Each row was made from one small tree. The marks that hang from a mark follow it in brackets, in the order of their numbers. Every link used is in the known rows. Write each row's tree.
Known rows
J811(J92(J390)): [ -7.1  12.3  22.3  -0.7  25.8  -5.2  13.7  10.8  -0.5 -40.5 -12.7  18.8
 -32.1  17.4  -8.2 -78.0  20.3 -19.0   7.7 -31.5  11.5]
J809(J390(J79 J92(J297))): [ -4.4  10.0  -4.5 -17.2  21.8 -21.7  -3.9  24.4  -1.3  22.5 -12.5   2.1
   9.4   0.6  -8.6 -14.2  -3.7   0.2  10.5  -9.7 -10.0]
J92(J146 J390): [-22.0 -10.2  35.2  18.0  20.9 -26.1  -9.3  -8.0  24.8 -14.7   7.1  14.6
 -15.5  35.1   3.3 -14.7   4.0   5.9  40.7  -9.3  24.8]
J809(J390(J79 J259)): [ -1.9  25.1 -46.4   9.3  16.1  13.2 -22.5  -8.2 -37.1  -8.6  19.0   2.2
  16.3 -40.5 -29.1  10.6  -3.0  16.7 -16.3  34.5 -18.7]
J297(J79): [ 21.5  14.7   2.1  16.2 -16.4  -2.9   0.4   4.8 -27.6 -23.2 -13.2 -16.7
  -6.2 -20.7   1.3 -19.5  -5.4  -5.0 -12.8  11.9   2.6]
J390(J92): [ -1.3   1.8   9.5  21.6  11.0 -23.3   9.9  11.7 -15.1 -15.8 -11.0   5.7
 -25.1  -4.8 -13.6 -70.4   9.7 -19.7   2.4  21.0  -5.2]
J297(J79(J390) J259): [  8.5  13.9 -25.0 -11.6 -31.9  28.6   8.4  -7.2 -15.5  -3.5 -32.2 -34.7
  34.3 -19.1   3.9   1.5  21.5  10.7 -12.2  11.1  -4.1]
J809(J390(J79 J92 J259)): [-12.5  15.0 -47.2  -1.7  25.6   4.8 -20.3  -2.9 -26.2  11.1  12.5   1.8
  -6.5 -29.3 -38.8   2.0   8.9   3.6  -4.0  46.1 -30.9]
J297(J79(J390(J92(J146))) J259): [-11.7  -7.4  -5.9 -23.6 -15.3  12.1   0.5  -6.6  14.7  37.7 -33.9 -27.8
  18.9  13.6  16.2  23.5  41.5  15.6  16.9  21.1  -2.4]
J92(J297(J79)): [ 24.5   8.2  20.0   5.9 -22.1 -14.0   6.7  16.0 -11.0  -8.0 -18.9 -23.7
   7.2  -4.4  17.6   4.5 -23.0  -4.0  -7.3 -22.5  16.3]
J79(J297(J259)): [ 24.9   6.6  17.9   7.5 -27.2  13.8  12.6 -12.6 -31.8 -16.6  17.4  12.9
  25.2 -22.5  -2.8 -31.2  -0.1 -18.4 -22.3   7.0  -3.1]
J79(J297): [ 24.9   8.2  19.4  15.1  -5.9 -17.3   9.9   3.5 -23.9 -27.3  25.5  29.1
  20.8 -12.3  -4.5 -64.4  -3.6 -19.2 -19.9   3.1   1.2]
J79(J297(J259) J390(J92)): [  2.3  -5.7  -7.8 -23.4 -16.1   8.2  21.3  -6.8   4.6  10.7   0.8  11.3
  36.4  -0.1  -7.6 -51.0  38.2 -16.6  -8.4  15.4 -21.3]
J79(J297 J390(J92)): [  0.2  -2.4  -7.7 -11.7   4.8 -24.8  22.2   9.3  15.1  -2.3   7.5  30.9
  31.9  11.2 -10.8 -85.6  36.5 -16.3  -6.7  11.4 -18.4]
J811(J92(J297)): [ 11.8  21.2  33.3   6.0  12.3 -17.3  20.3  32.9 -17.8 -24.3 -22.8  14.9
  -9.9  -1.3  13.6 -68.4  -1.7 -19.2 -17.8 -51.8  24.9]
J146(J92(J297(J79) J390(J259))): [  4.1 -29.1   0.5 -10.7  -5.6   8.4   6.9   1.7  32.9  -6.1  -8.8 -27.4
 -25.7   8.2  17.8  49.5 -39.5 -20.7   5.0 -15.7  -2.3]
J146(J92): [  6.9 -11.2  10.3  20.9  13.2 -13.0  19.8  13.2 -15.3 -38.3 -17.7   7.4
 -11.1 -23.0  15.0 -68.0 -17.1 -23.3 -16.9  11.8  -1.5]
J146(J92(J297 J390)): [ -5.7 -29.6  34.4  -3.1  14.6 -23.9  24.1  14.6  37.1 -21.7 -16.7   0.8
 -17.6  26.0  22.3 -32.9 -31.4 -27.2  20.5 -39.1  13.8]
J390(J79): [ 11.5  23.7 -17.8  30.1  -0.1  -6.2  -9.2   4.8 -41.4 -21.9   6.6   8.1
  -8.3 -28.8 -19.4 -23.9 -14.6  12.4 -23.2  22.0  -6.1]
J390(J79 J259): [  7.5  25.5 -45.2  35.1   2.3  12.9 -20.6  -8.3 -46.5 -18.3  24.4   2.0
 -15.3 -46.5 -31.3  16.3 -21.1  20.0 -33.1  40.6 -13.1]
J297(J79 J259): [ 24.3  13.5   2.3   3.8 -36.8  30.7   2.6 -10.6 -38.6  -9.6 -22.4 -34.8
   2.9 -30.5   3.8  11.8  -5.9  -2.3 -15.5  17.5  -0.5]
J92(J146 J390(J259)): [-23.8 -13.0   9.5  20.9  21.0  -8.3 -20.8 -18.1  19.1 -12.0  25.8   6.6
 -22.7  21.5 -11.4  25.4  -1.7  12.0  31.1   8.8  16.2]
J146(J92(J297(J259) J390(J79))): [ -1.2 -19.6   5.4 -12.9  -8.4  20.2  11.6  -2.4  16.9   1.4 -15.9 -12.0
 -17.5   3.4  16.6  38.1 -41.4  -6.0   4.4 -24.3  -2.4]
J390(J79(J297) J92 J259): [ 15.2   9.2 -36.2  12.8   0.9   4.2 -14.9  -9.0 -28.9  10.4  49.1  27.3
 -13.5 -26.8 -33.0   6.7  -3.2  -4.8 -32.3  45.3 -39.3]

Which tree is each row?
[-19.8  -7.3 -32.0  -8.3   5.0  -3.0 -12.8  -5.8  17.7  29.9  -4.8 -15.1
   7.0   6.5  -0.9  31.3  34.8  19.8   9.8  34.6  -9.6]
J297(J79(J390(J92(J146) J259)))
[-12.7 -26.2  -9.4  12.9  21.4   4.3   4.6  -9.9  14.0 -33.6   5.8   2.5
 -34.1  -5.8  -5.0 -15.3 -20.2 -21.5   5.3  13.4  -9.9]
J146(J92(J390(J259)))
[ -5.9  -5.2 -11.5   8.7   7.5   0.9 -31.5 -25.7  11.1  10.0  67.8  36.9
  -4.0  12.0 -18.3  58.8  -5.6  18.7   6.4  15.9  -7.4]
J92(J146 J390(J79(J297) J259))
[  1.6  -2.8  11.9 -20.6 -29.1   8.2   3.9   0.1  23.5  29.9 -32.2 -33.0
  48.4  17.7  37.3  57.4   8.9  27.5  11.8 -28.1  22.0]
J92(J146 J297(J79(J390) J259))
[ 15.2 -18.6  -4.8 -17.8 -13.3  28.4   7.8 -18.6   3.0  -3.9  20.3  20.2
  -3.3  -7.1   5.7  10.7 -16.5 -18.9 -14.5   6.0 -24.5]
J146(J92(J390(J79(J297(J259)))))
[ -0.2   9.6  16.7 -26.3   7.3 -12.4  10.2  30.7  23.2  12.4 -37.0  -0.2
  31.0  27.2  40.4  -9.0  31.8  16.2  -0.4 -57.0  32.6]
J811(J92(J146 J297(J79(J390))))
[ -6.4   6.4 -18.3  11.5   4.2   2.6 -17.6  -6.8   7.4  -3.5  26.1  -1.2
 -25.4   2.2 -20.8  52.0 -38.4  12.7   4.4  -9.4  -0.1]
J92(J297 J390(J79 J259))
[ 11.0   6.6 -15.4 -31.2  -6.0  20.2  -2.4  -8.4 -23.2  27.2  15.7  14.1
  30.6 -17.8 -18.8 -10.6  20.5 -12.1 -10.0  25.0 -34.3]
J809(J390(J79(J297(J259)) J92))
[-20.8   9.7 -18.3   6.8  34.8  13.7 -25.8  -7.4  -3.0  -3.5  23.8  26.4
 -39.9   8.1 -14.2  33.8  14.3  21.8   1.1  -7.4   3.7]
J811(J92(J146 J390(J79 J259)))
[-14.1   7.7  27.2  -9.4  26.4 -15.5  -8.7  16.4  24.6  10.2  -2.3  24.1
 -24.3  39.2  15.1  15.7   2.6  17.0  18.3 -62.0  28.3]
J811(J92(J146 J297 J390(J79)))
[-31.4 -10.3 -25.1   9.0  25.9 -17.4  -9.7  -3.5  18.0  13.3   2.7   4.7
   7.2  11.2 -10.7  -8.9  34.3  18.0  11.8  33.3  -4.8]
J79(J390(J92(J146) J259))
[  3.8  15.1 -48.5   3.3 -13.5  14.9  -4.5  -5.0 -11.2 -11.0  -3.9 -23.3
  22.8 -25.3 -14.1   8.7  12.8  13.2 -20.7  28.4 -11.2]
J297(J79(J390(J259)))
[ 13.2   7.9  -7.5 -19.1 -39.5  19.8  16.0   6.4   3.5   9.4 -40.0 -41.7
  43.3  -5.9  19.3  23.1  -0.5   9.6  -7.5 -23.1   8.2]
J92(J297(J79(J390) J259))
[-17.0   3.8 -17.2  -2.3  28.7  -2.8  -3.9  -1.6 -11.3  -4.3   3.3  -3.6
  -0.3 -13.8 -28.0 -34.5  19.7 -14.6   8.3  37.3 -17.3]
J809(J390(J92 J259))
[  5.5 -15.4  33.3 -11.9 -26.4   2.2   0.2   1.0  14.2  46.2 -27.6 -35.2
  -7.2  17.1  30.1  59.6  -3.6   1.5  19.8  -8.4  11.7]
J390(J92(J146 J297(J79 J259)))
[ 12.3   8.6  -7.3 -10.8 -25.1  14.5  19.1  -9.8  -9.4 -10.9   7.8  13.9
  56.6 -11.3   0.3 -42.1  24.4  -3.4 -21.2   1.6  -9.1]
J79(J297(J259) J390)
[ 12.7  -5.4  27.7 -17.8 -33.5  16.3   6.3  -5.7  19.9   4.4 -23.1 -38.8
  -7.9  17.7  11.5  48.1 -21.1  -7.0  21.3 -32.0  14.2]
J92(J297(J79 J259) J390)
[ 23.2  20.4 -36.7  22.6 -10.1  11.1 -17.4 -12.7 -41.7 -10.7  56.1  29.5
   5.3 -40.4 -28.6  14.1 -15.3   6.3 -44.7  33.1 -24.5]
J390(J79(J297) J259)
[ -9.8  -4.2   0.5 -18.9 -10.7  -1.2  22.5  12.1  16.9  17.1 -35.7 -19.9
  22.6  10.9   7.0 -26.6  13.3  -4.6   8.0 -16.3   0.5]
J79(J390(J92(J297(J259))))
[-18.0 -10.3  -0.2  25.9  21.0 -16.2 -15.1  -6.0  -4.4  10.0  14.9   6.4
 -27.5   0.1 -10.8   4.9   9.4   2.0  11.9  37.4   0.1]
J390(J92(J146) J259)
[-10.7 -15.8   7.7 -19.9  -6.2  -2.7  10.1 -11.1  20.1  31.7   7.3  20.1
  40.3  21.2   6.7 -18.9  46.2   0.7   9.3   8.9  -7.1]
J79(J297(J259) J390(J92(J146)))
[-15.2  -5.4  57.5  -8.6  30.0 -24.9   6.8  19.6  36.9  -5.5 -12.3  22.8
 -18.5  52.7  27.6 -22.1  10.7  -4.0  33.2 -71.3  41.3]
J811(J92(J146 J297 J390))
[ -7.1 -18.2 -18.7   4.9  12.4   4.9  -4.7   3.2  21.9  -5.2  12.0  -0.3
 -29.8  -2.9   1.0  45.1 -46.3  -1.9  -5.8  -6.9 -10.2]
J146(J92(J297 J390(J79 J259)))
[ 13.7  -2.4  35.9  -2.8 -32.6   7.7  -4.5  -2.8   2.1  24.2 -22.6 -34.6
  16.9   6.5  36.7  68.3 -16.6  12.4  11.3 -21.2  25.8]
J92(J146 J297(J79 J259))
[ -8.6  -2.2  15.6  10.2  12.9 -34.3 -10.9  16.0   8.1  32.2   1.0   9.7
 -17.0  18.8   8.1  22.0 -11.9  19.5  12.0  -3.2   8.9]
J390(J79 J92(J146 J297))
[  0.8   7.4 -25.8  13.5   2.7  -6.5 -12.5   7.4 -16.5  17.9  12.6  -2.7
 -29.6 -16.3 -22.5  31.2 -27.8   8.1 -13.6  15.5 -18.2]
J390(J79 J92(J297) J259)
[ 31.4  17.9 -11.7   5.7 -31.6  25.7  -3.8 -15.6 -46.7  -0.3  28.9  16.4
  21.2 -35.1 -11.7   6.2 -10.6   3.4 -35.1  17.7 -16.5]
J390(J79(J297(J259)))
[-24.2  -0.2  13.3   6.9  36.4   2.0 -10.8  -7.3  10.6 -17.5  12.5  20.2
 -37.2  20.6  -2.5  -5.0  24.6   3.5  16.9 -17.3  20.1]
J811(J92(J146 J390(J259)))
[-13.7 -18.9  49.3  -4.4  -5.2  -7.1  -1.1  -8.6  36.5   8.3  -7.8 -10.6
  -2.1  40.6  22.8  39.6 -13.0   6.2  44.3 -39.6  35.0]
J92(J146 J297(J259) J390)
[  6.3 -27.3  26.9 -19.0  -5.2 -11.0  16.2  12.3  39.8  -9.6 -24.0 -22.0
 -18.9  23.2  31.8   6.8 -33.4 -25.1  16.1 -35.1   9.8]
J146(J92(J297(J79) J390))
